Each row comes from the steps of one walk. Every step used is in the known rows, and no mark comes twice. Write the walk behind each row, first mark first.
Known rows
F -> B -> Y: -35.6 -22.5 -29.4 9.9 -25.9 -4.9 31.2 -0.7 13.0 -18.3 32.7 -3.8 0.9 -6.8 15.3 27.6 50.1 -39.6 1.5 5.6
B -> F -> Y -> S: -50.9 22.3 24.3 -15.0 -2.6 -19.9 18.1 -8.6 39.9 -56.5 34.1 -18.7 3.0 -1.2 10.8 45.4 7.6 -32.1 -0.2 29.5
B -> Y -> S -> F: -59.0 2.8 14.1 -8.2 -34.5 -6.0 27.3 0.2 40.2 -30.0 23.6 -7.6 -16.2 10.9 11.0 41.9 28.4 -31.2 -21.9 71.7
T -> Y: -33.8 -9.5 -15.5 22.7 5.3 -39.8 33.1 -10.4 17.3 -16.6 2.9 -0.8 -2.5 15.4 4.7 20.1 24.0 2.1 10.0 33.8
Y -> S -> K: -33.2 32.6 19.5 12.6 -29.3 -24.1 30.2 8.7 20.2 -18.5 8.8 21.1 12.8 11.1 40.6 20.2 2.6 -34.5 -11.6 41.5
Y -> S -> F -> B: -47.4 8.9 -2.4 13.7 -33.7 -22.9 -5.2 -0.9 30.9 -41.7 29.2 14.0 -1.6 19.5 36.1 34.0 18.4 -55.8 -3.6 44.2
S -> K: -16.9 12.2 -1.9 16.3 -21.7 -32.0 25.8 -1.4 8.3 -4.8 15.5 12.2 5.7 6.7 28.1 3.6 28.5 -20.1 -5.0 39.9
T -> B: -28.0 21.0 -2.7 26.3 -17.0 -33.5 11.6 0.8 27.3 -18.4 8.9 5.1 22.0 -24.6 3.1 -2.0 23.4 -11.5 11.4 -12.5
T -> B -> Y: -39.9 3.8 -7.0 13.8 -23.3 -12.5 32.3 7.8 28.2 -13.2 15.4 -8.0 11.7 -30.3 -7.2 10.1 36.7 -14.6 1.6 -6.3
B -> F -> Y -> S -> K -> Z: -62.9 29.9 47.1 -5.7 -17.1 -34.7 17.3 -0.1 0.7 -33.7 43.4 2.5 17.1 5.8 36.0 28.8 17.7 -60.1 -1.6 52.7
K -> Z: -37.9 6.4 5.4 23.0 -22.2 -42.2 15.1 -13.5 0.4 -7.8 21.6 3.9 22.1 1.5 18.9 4.1 58.3 -24.6 10.1 26.8
B -> Y: -32.2 -7.5 -11.3 2.0 -20.3 -8.7 41.7 -5.6 22.7 -10.2 22.1 -12.9 -3.0 -5.3 0.9 22.4 49.7 -11.6 -6.7 28.4
S -> K -> F -> Y: -8.1 -7.3 -7.9 16.0 18.3 -41.4 6.0 -11.2 1.6 10.1 61.9 1.4 2.1 1.1 23.1 -9.0 19.6 -27.6 -7.8 54.9
F -> B -> Y -> S -> K: -49.4 1.0 -2.2 8.7 -41.5 0.9 39.3 20.0 9.8 -20.2 26.9 19.6 3.1 3.2 45.6 35.7 14.3 -63.9 -12.8 25.5
B -> F: -36.8 10.7 -4.3 -2.6 -2.5 -36.3 16.0 -0.9 32.3 -35.5 13.6 -11.8 11.9 -3.5 1.2 26.3 42.4 -8.4 13.6 27.5
T -> B -> Y -> S -> K: -54.8 27.7 20.6 9.2 -40.3 -7.9 41.0 29.5 21.3 -15.3 10.5 17.0 17.0 -17.1 22.3 19.3 0.4 -38.5 -14.1 12.1
S -> K -> B -> Y: -51.8 -27.4 -6.1 2.9 -36.9 -7.6 51.9 7.3 8.0 -5.2 23.9 -2.5 -2.5 -9.9 22.4 -5.1 28.3 -41.2 -10.6 38.9
F -> B: -21.7 -5.2 -26.4 23.9 -19.0 -24.7 11.9 -6.2 14.5 -23.6 27.9 7.4 13.2 -0.2 22.5 16.0 38.3 -35.3 11.0 0.1
S -> F -> Y -> B: -24.2 -4.5 -0.5 -7.5 -6.4 -5.2 5.9 -39.2 34.3 -36.3 69.0 -14.8 -32.6 2.0 15.6 15.4 22.2 -29.2 2.1 66.3
T -> Y -> S -> K: -46.0 15.0 13.0 20.2 -12.0 -33.5 42.6 11.5 11.9 -17.9 -2.0 22.2 1.3 26.8 34.9 27.2 -10.0 -22.8 -5.4 54.3

Write each row's walk
-54.6 -3.7 -9.1 7.4 -32.6 0.1 33.3 8.6 23.6 -32.0 26.7 4.8 9.5 -1.4 26.0 44.1 24.9 -52.5 -6.9 9.2 => F -> B -> Y -> S
-56.3 8.3 16.9 10.9 -40.3 -19.4 32.7 11.0 21.3 -26.5 10.6 18.9 14.0 0.4 42.7 2.2 -8.7 -53.0 -9.4 34.2 => Y -> S -> K -> B
-43.0 -28.0 -22.9 4.4 -32.6 -10.2 12.6 -5.2 19.7 -21.1 43.0 -6.3 -18.3 8.3 13.3 27.4 55.8 -45.6 -7.8 48.6 => S -> F -> B -> Y
-48.0 -13.9 9.1 -11.2 -11.0 -25.2 23.1 -5.4 13.8 -34.4 44.5 -16.5 0.0 -10.8 18.8 0.1 12.6 -48.7 1.8 37.9 => S -> K -> B -> F -> Y
-17.5 -2.0 -5.5 -1.6 1.0 -1.8 24.6 -35.2 29.5 -32.6 59.1 -14.1 -10.8 -14.7 17.7 14.1 17.0 -22.6 11.5 22.8 => F -> Y -> B
-39.5 19.5 10.2 -1.4 2.9 -30.2 5.6 -4.5 31.5 -42.2 38.5 -22.1 11.6 -28.0 -8.4 13.9 18.3 -21.9 16.6 -6.1 => T -> B -> F -> Y
-44.1 19.5 17.1 5.0 -29.4 -26.9 7.2 -6.8 41.6 -36.5 17.0 4.3 -5.8 18.7 20.9 29.2 18.1 -28.4 -11.4 66.8 => Y -> S -> F
-44.2 23.3 1.2 8.2 -5.0 -39.9 8.3 12.7 38.0 -38.6 9.8 -4.2 25.4 -28.3 -5.3 13.0 28.7 -11.3 19.4 -5.9 => T -> B -> F
-39.0 12.1 -9.5 -10.7 2.5 -17.0 19.3 -6.0 41.4 -51.1 31.6 -7.8 9.6 -18.3 14.2 28.9 30.7 -14.2 24.4 29.0 => Y -> B -> F
-10.2 -7.8 -14.4 7.0 27.7 -21.6 12.8 -16.6 8.8 -2.2 78.5 6.7 -4.3 -10.3 35.2 -5.9 7.0 -33.6 3.9 55.8 => S -> K -> F -> Y -> B
-29.3 -11.7 -22.0 17.3 -27.8 -30.9 -8.5 -11.5 20.5 -27.3 37.8 3.9 -8.5 13.3 20.6 16.7 42.8 -42.8 2.8 40.5 => S -> F -> B
-84.5 -3.7 16.5 2.1 -11.1 -35.8 39.2 25.1 21.9 -45.4 -1.4 11.1 6.3 11.3 30.3 25.8 -17.4 -40.8 4.7 52.5 => T -> Y -> S -> K -> B -> F
-31.0 20.2 19.2 3.2 -9.9 -12.9 23.7 -19.7 31.5 -34.8 33.4 -9.0 1.6 3.6 19.0 30.3 2.2 -33.5 -8.5 24.6 => F -> Y -> S
-30.9 3.1 4.6 -10.0 7.9 -26.7 13.7 -19.1 28.0 -38.2 40.2 -27.9 -3.2 -5.4 -2.6 27.6 34.3 -18.1 7.7 27.7 => B -> F -> Y
-72.4 -0.4 22.4 -14.6 -9.7 -16.4 22.4 -8.3 41.9 -62.3 36.5 -20.1 8.2 -12.1 13.1 26.5 -3.7 -52.2 6.0 22.5 => K -> B -> F -> Y -> S
-35.0 4.7 -12.3 30.1 -0.4 -37.6 2.0 22.4 5.3 -8.8 39.1 35.6 26.1 6.4 52.5 11.6 3.5 -58.8 -4.1 34.5 => Y -> S -> K -> F -> B
-80.0 -17.3 13.5 -7.3 -44.9 -3.8 29.8 1.7 43.0 -37.0 25.2 -9.1 -14.4 5.0 11.8 21.8 16.4 -51.8 -17.6 65.9 => K -> B -> Y -> S -> F
-65.8 17.2 20.3 2.6 -39.6 -9.6 18.4 14.9 43.8 -31.9 17.4 0.3 -4.2 -9.7 2.5 28.1 14.3 -32.5 -14.8 37.3 => T -> B -> Y -> S -> F
-54.0 -6.6 -14.6 -4.9 21.0 -27.0 32.6 -3.7 36.5 -48.4 20.8 -5.3 -4.2 -1.8 8.5 37.4 18.0 -2.6 30.7 41.3 => T -> Y -> B -> F
-13.8 -1.7 -16.2 25.7 10.6 -50.2 9.0 6.3 4.7 12.7 35.8 16.2 17.0 3.5 25.2 -10.6 27.1 -16.6 -2.2 54.0 => S -> K -> F
-31.4 18.3 3.4 21.6 2.9 -42.6 11.9 16.6 14.8 -0.5 25.9 25.8 20.1 6.3 38.9 6.6 2.5 -32.6 -10.8 55.7 => Y -> S -> K -> F
-55.2 -32.5 -12.4 2.2 -28.8 -6.6 46.2 -6.4 25.0 -18.5 21.9 -17.4 0.0 -15.6 2.3 2.7 38.9 -31.5 -3.2 19.6 => K -> B -> Y
-59.6 -11.0 -6.8 -2.7 -12.1 -32.4 18.4 1.1 35.9 -45.1 16.5 -13.9 14.6 -16.9 3.8 7.5 30.7 -28.3 15.3 20.6 => K -> B -> F
